Every row comes from one small tree of marks. Brackets hold a mark, then the marks that hang from it, in the order of their numbers. Every link used is in the known rows. Which tree was each row made from?
Known rows
{j946 j809}: [-0.86  1.21 -1.32 -1.55 -0.32 -1.27 -3.91  2.03 -2.00  0.72 -1.01 -0.65
 -1.37  3.44  3.83  1.24 -0.01 -0.08  0.27  1.79 -4.55 -3.75 -0.47 -2.16
  1.90 -0.13 -1.51]
{j809 {j881 j282} j946}: [-0.18  2.36 -0.15 -3.88  1.81 -0.68 -1.17  3.99 -4.73  0.09 -1.49 -6.21
  2.59  1.50  3.62  1.27 -2.23  1.98 -5.83 -3.18 -3.81 -3.55 -3.75  1.29
  1.76  2.56 -2.13]
{j282 j760}: [ 0.56 -1.40 -2.65 -1.79  1.10 -1.57 -0.12  5.87 -2.21 -1.43 -0.83  1.25
 -0.55 -0.47 -0.31  3.96 -2.93 -0.49  1.42 -0.62 -2.53 -5.89  2.47  1.41
 -2.46 -0.39 -1.17]
{j7 j244 {j282 j760}}: [ 1.33  0.19 -5.28  1.14  3.94 -5.62 -1.74  5.15  1.06 -1.06 -1.18  1.42
 -1.98 -4.15  1.01 -0.63 -6.43  4.56  1.45  0.18 -1.29 -3.32  1.55  2.13
  1.26 -2.25 -2.17]
{j760 j282}: [ 0.18 -0.47 -1.34 -0.45  0.90 -1.23  1.30  3.44 -2.10 -0.87 -0.53 -0.92
 -0.67  0.27 -2.45  3.01 -1.82  5.28  1.48  2.25 -1.90 -4.14 -2.94  0.85
  2.76  0.78 -0.16]
{j809 {j881 j244 j282}}: [ 1.17  2.29  0.28 -3.79  2.16 -0.77 -2.15  2.89 -5.02  3.55 -0.75 -0.13
 -0.17  0.04  2.54 -2.48 -2.41  3.52 -2.58 -4.28 -2.21 -2.01 -4.19 -1.55
  1.49  2.74 -0.70]
{j946 {j809 j7}}: [-1.42  2.57 -3.45 -0.66  0.68 -3.35 -1.56  3.10 -1.98 -0.87 -2.07 -1.53
 -2.03  3.85  3.67  0.97 -0.86  1.01  0.49  1.13 -4.48 -3.60 -2.20 -0.99
  1.62 -0.05  1.32]
{j7 {j809 j881}}: [-0.52  0.91 -3.96 -3.34  0.10 -1.98 -1.24  2.73 -6.24 -0.90 -3.19 -1.39
  1.09  3.37  2.57  2.77  1.35  0.41 -2.74 -3.24 -5.12 -3.39 -0.87 -1.23
  0.22  1.83 -1.70]
{j881 j244}: [ 0.58 -0.95 -2.18 -1.86  1.68 -0.78 -2.53  0.52 -3.05  2.95  0.47  1.80
 -2.27 -0.13  0.60 -2.31 -0.83  1.60  2.68 -0.29 -3.17 -0.54 -0.50 -0.28
  2.30 -0.80 -1.19]
{j282 j881}: [-0.45 -1.21 -1.36 -0.84 -0.84 -0.73 -0.80 -1.29 -3.95  2.05  2.15  1.29
  1.17  0.50  0.61 -0.11  0.15 -1.07  3.35 -1.17 -4.89 -5.69  1.17  0.95
  1.11 -4.37 -0.44]
{j7 j244 {j282 j760} {j809 j946}}: [ 0.21  1.35 -8.02  1.12  4.74 -7.24 -2.42  4.16 -1.52 -1.79 -4.70 -3.21
 -2.64 -0.69  3.77  1.98 -5.67  3.79  0.86 -1.89 -3.66 -2.06  2.18  3.63
  2.23 -1.05 -4.87]
{j7 j244 {j282 j881} {j809 j946}}: [-0.45  1.51 -7.24  1.91  3.20 -6.44 -2.83 -0.93 -2.85  0.48 -2.57 -2.97
 -1.75 -0.15  4.25 -0.75 -3.49  3.59  2.31 -2.29 -5.49 -1.72  1.05  3.56
  4.68 -3.61 -4.79]
{j809 {j881 j244 {j282 j760}} j946}: [ 0.63  2.30  0.13 -3.96  4.07 -1.26 -2.40  4.85 -5.66  1.75 -2.03 -4.76
  0.12  0.37  4.22  0.12 -3.95  2.27 -2.65 -5.51 -3.88 -2.41 -3.05  1.50
  0.62  2.07 -2.91]
{j809 j7 {j881 j244 {j282 j760}} j946}: [-0.26  4.24 -3.04 -2.90  5.74 -4.08  0.81  6.31 -5.48 -0.64 -3.42 -6.34
 -1.23  1.18  4.14 -0.21 -5.05  3.45 -2.20 -6.78 -3.88 -2.27 -5.55  3.35
  0.16  2.44  1.22]
{j7 {j282 j760 {j881 j244}} {j809 j946}}: [-0.16  0.29 -5.18  0.83  3.07 -4.63 -5.63  1.63 -5.75  2.11 -3.37 -2.35
 -2.63  2.01  3.80  2.75 -4.64  2.19  5.59 -4.44 -5.62 -4.47  1.98  3.29
  1.94 -3.21 -3.69]
{j7 j244 {j282 j760 j881} {j809 j946}}: [-0.07  1.12 -7.27  1.84  4.41 -7.05 -2.70  1.92 -3.09 -0.01 -3.44 -2.30
 -2.42 -0.87  4.25  1.11 -5.06  2.80  4.01 -3.74 -5.18 -3.51  2.80  4.31
  2.32 -3.96 -5.21]
{j7 j244 j809}: [-0.10  0.88 -7.13 -0.60  2.03 -4.59  0.97  0.57 -2.22 -0.95 -2.58  0.35
 -1.67  0.17  2.09 -0.03  0.24  1.76 -0.85 -0.60 -3.78 -0.17  1.42  0.63
  2.55  0.55 -3.62]
{j809 {j7 j244 {j282 j760}} j946}: [-1.16  2.10 -7.66  1.12  5.27 -7.23  1.31  5.73 -0.19 -4.55 -2.81 -5.37
 -1.98 -1.12  2.15  0.65 -6.01  3.70  0.35 -0.73 -3.62 -2.25 -1.62  6.09
  1.60 -1.97  0.46]

Which tree is each row?
[-0.51  4.28 -2.50 -1.59  3.29 -4.49 -4.62  6.07 -3.87  0.69 -3.29 -1.69
 -2.86  2.73  5.71 -0.01 -3.20  3.00  1.12 -3.00 -4.82 -3.94 -3.58 -1.88
  0.51 -0.23  0.84] : {j946 {j809 {j7 {j282 j760}} {j881 j244}}}
[-0.13  0.94 -0.90 -4.58  2.73 -0.35 -2.57  3.55 -5.85  0.43 -0.76 -4.83
  1.30  1.08  3.74 -0.47 -0.34  0.81 -2.50 -3.43 -6.38 -1.40 -2.81  0.98
  1.05 -0.66 -2.76] : {j809 {j881 j244} j946}
[ 0.57 -0.54 -0.49  0.38  1.74 -1.20  0.23  0.67 -4.20  2.44  0.95  0.35
 -1.91 -0.18 -1.59  0.61 -1.69  4.73  5.97 -0.46 -3.43 -4.12 -2.47  1.09
  3.40 -2.16 -0.88] : {j760 {j282 {j881 j244}}}
[-1.84  1.40 -5.66  1.01  3.32 -5.19 -1.19  1.84 -2.90 -1.33 -1.38 -5.34
 -1.14  1.54  2.20 -0.50 -4.35  2.87  2.63 -1.51 -5.11 -2.86 -2.93  5.44
  2.93 -3.38  1.57] : {j809 {j7 {j282 {j881 j244}}} j946}
[-0.90  4.45 -3.31 -1.84  2.61 -4.48 -1.04  4.88 -2.77 -1.07 -2.46 -2.04
 -1.25  2.17  5.42 -0.54 -0.73  2.01 -1.69 -1.73 -5.37 -3.11 -3.34 -1.81
  0.74  0.10  0.30] : {j946 {j809 {j7 j244} j881}}
[-0.92  4.66 -3.67 -1.05  3.02 -5.27 -2.82  5.24 -2.26 -1.04 -3.01 -2.31
 -1.62  1.97  5.72 -0.83 -2.52  3.49 -1.31 -1.49 -4.60 -3.30 -3.93 -1.55
  1.73 -0.44  0.70] : {j946 {j809 {j7 j244 j282} j881}}
[-0.39  2.02 -4.70 -1.62  2.69 -3.94 -5.98  2.99 -6.20  0.76 -4.49 -4.89
 -0.71  2.81  4.73  1.11 -3.15  3.84 -0.74 -3.69 -5.53 -1.91 -2.00  0.79
  3.00 -0.13 -3.05] : {j7 j282 {j809 {j881 j244} j946}}
[ 0.56  3.39  0.52 -2.81  1.91 -1.34 -4.97  4.07 -4.16  3.33 -2.22 -0.64
 -2.22  2.55  5.73 -0.04 -2.18  2.24 -0.41 -3.05 -4.01 -3.57 -2.53 -3.28
  0.98  1.92 -1.92] : {j946 {j809 {j881 j244 {j282 j760}}}}
[-1.41  1.22 -5.63  0.87  4.40 -5.41 -1.03  3.87 -2.96 -1.80 -1.94 -5.01
 -1.76  0.96  2.31  0.83 -5.55  2.43  3.50 -2.52 -4.79 -4.06 -1.56  5.86
  1.26 -3.43  1.41] : {j809 {j7 {j282 j760 {j881 j244}}} j946}
[-0.30  1.49 -8.00  1.12  3.71 -6.65 -2.63  1.61 -1.55 -1.33 -3.90 -3.56
 -1.83 -0.03  3.61  0.00 -3.88  4.52 -0.46 -0.43 -4.23 -0.31  0.38  2.94
  4.72 -1.03 -4.47] : {j7 j244 j282 {j809 j946}}
[ 0.58  2.60 -7.13 -0.54  5.24 -6.94 -2.83  6.10 -3.47 -2.16 -5.22 -3.89
 -1.29 -0.83  4.96  2.09 -5.13  4.25 -1.26 -4.48 -4.61 -2.54  0.59  2.45
  1.02 -0.73 -4.90] : {j7 j244 {j282 j760} {j809 j881 j946}}
[ 0.65  1.40 -4.64 -1.67  3.18 -4.51 -5.51  5.73 -5.91  1.09 -5.06 -0.54
 -1.80  1.35  3.38  2.52 -4.53  3.57  1.30 -5.07 -3.75 -4.16 -0.04 -0.42
 -0.16  0.45 -2.07] : {j7 {j282 j760} {j809 {j881 j244}}}
[-1.46  2.73 -3.52  0.46  1.11 -4.20 -3.56  2.28 -2.20  0.38 -1.87 -1.47
 -2.21  3.49  3.94  0.36 -2.31  2.19  2.22  0.15 -4.53 -4.60 -2.32 -0.52
  2.45 -1.71  1.41] : {j946 {j809 {j7 {j282 j881}}}}
[-1.07  4.05 -6.09 -1.32  5.47 -6.66  0.80  6.34 -2.85 -4.27 -2.97 -7.32
  0.79 -0.28  3.99 -0.96 -4.28  4.46 -3.89 -3.26 -5.14 -2.04 -5.05  3.99
  1.46 -1.21  0.87] : {j809 {j7 j244 j282} j881 j946}
[ 1.87  0.73 -0.97 -1.08  3.23 -1.73 -1.88  2.33 -2.56  5.07 -1.07  2.12
 -4.17 -1.01  1.09 -1.76 -5.88  3.84  2.26 -2.93  0.35 -1.91 -1.25  0.45
  1.75  3.21 -1.21] : {j881 j244 {j282 j760}}
[ 0.88 -1.76 -1.27 -0.77  2.25 -1.31 -2.10  1.42 -5.07  3.51  1.28  3.34
 -2.08 -1.12  1.09  0.55 -2.67 -1.23  7.94 -4.36 -4.72 -5.98  3.12  1.77
 -1.61 -4.66 -1.92] : {j282 j760 {j881 j244}}
[-0.59  3.83 -5.91 -1.33  6.22 -6.93  0.83  8.36 -2.82 -4.61 -3.30 -6.83
  0.10 -0.96  3.90  0.57 -5.50  3.88 -2.75 -4.57 -4.95 -3.36 -3.88  4.51
  0.03 -1.40  0.42] : {j809 {j7 j244 {j282 j760}} j881 j946}
[-0.56  1.16 -4.02 -3.41  1.88 -2.06 -2.63  2.06 -7.14  0.20 -3.58 -4.12
 -0.06  3.66  4.12  1.73  0.74  0.63 -1.80 -3.88 -6.66 -1.06 -1.12  0.54
  1.33  0.92 -3.41] : {j7 {j809 {j881 j244} j946}}
[-0.44  4.89 -1.63 -2.11  3.08 -3.69 -2.83  5.13 -4.14  1.63 -3.35 -1.52
 -2.95  3.16  5.64 -0.19 -2.95  3.04 -0.16 -3.78 -4.00 -3.56 -4.11 -2.11
  0.60  2.13  0.86] : {j946 {j809 j7 {j881 j244 {j282 j760}}}}
[-2.14  1.55 -5.67  0.86  2.62 -5.03 -0.36  2.24 -2.55 -2.49 -1.39 -5.99
 -0.09  1.66  2.02  0.80 -3.97  2.54  1.50 -0.98 -4.86 -3.93 -2.80  5.60
  2.68 -3.05  1.92] : {j809 {j7 {j282 j881}} j946}
[ 0.37  2.92 -5.61 -1.97  4.17 -4.73  0.69  3.48 -4.19 -1.04 -4.19 -4.03
 -0.76  0.32  4.60  1.07 -2.01  2.57 -3.64 -4.72 -4.60 -0.90 -0.46  1.61
  1.65  2.26 -5.08] : {j7 j244 {j809 {j881 {j282 j760}} j946}}
[-1.31  3.73 -2.16 -2.46  1.31 -3.19 -2.01  5.04 -3.72 -1.08 -2.49 -2.58
 -0.61  3.98  5.01  1.15 -0.32  1.13 -1.65 -1.63 -5.45 -4.20 -3.71 -2.10
  0.26  0.43  1.38] : {j946 {j809 j7 j881}}
[-0.67  4.25 -3.00 -3.06  4.98 -3.91  0.79  4.42 -5.37  0.13 -2.99 -6.74
 -0.59  1.75  4.09 -1.63 -3.73  4.04 -3.19 -5.64 -4.11 -1.00 -6.94  2.63
  1.84  2.53  1.48] : {j809 j7 {j881 j244 j282} j946}
[-1.63  1.29 -5.76  0.91  3.54 -5.44 -0.38  4.45 -2.70 -2.87 -1.89 -5.59
 -0.81  1.11  1.96  2.09 -5.26  2.16  2.74 -2.14 -4.81 -5.09 -1.53  6.09
  0.87 -3.35  1.80] : {j809 {j7 {j282 j760 j881}} j946}
[-1.23  3.50 -4.25  1.01  2.39 -5.34 -2.62  2.00 -1.17  0.09 -1.76 -1.17
 -2.89  1.78  4.71 -0.95 -2.70  2.88  2.28  0.03 -4.55 -3.33 -1.88 -0.39
  2.92 -2.07  0.33] : {j946 {j809 {j7 j244 {j282 j881}}}}
[-0.75  0.84 -7.42 -0.49  2.52 -4.55  0.77  0.78 -2.46 -1.77 -3.05 -3.11
 -1.17  0.96  3.32  0.83 -0.06  1.27 -1.59 -0.69 -5.02  0.45  1.16  2.45
  3.22 -0.08 -4.91] : {j7 j244 {j809 j946}}
[-0.81  4.93 -4.48 -2.30  5.06 -5.51  3.24  5.22 -2.96 -2.76 -3.00 -7.12
  0.66 -0.13  3.88 -1.23 -3.89  4.27 -5.68 -4.53 -3.71 -1.35 -5.81  3.50
  2.01  2.36  0.80] : {j809 {j7 j244} {j881 j282} j946}
[-1.81  2.84 -4.07 -3.42  3.09 -3.54  1.57  5.90 -5.21 -4.34 -2.51 -7.31
  2.15  2.47  3.03  1.71 -1.06  1.11 -4.30 -3.27 -6.23 -3.29 -4.97  3.36
 -0.36  0.13  1.91] : {j809 j7 j881 j946}
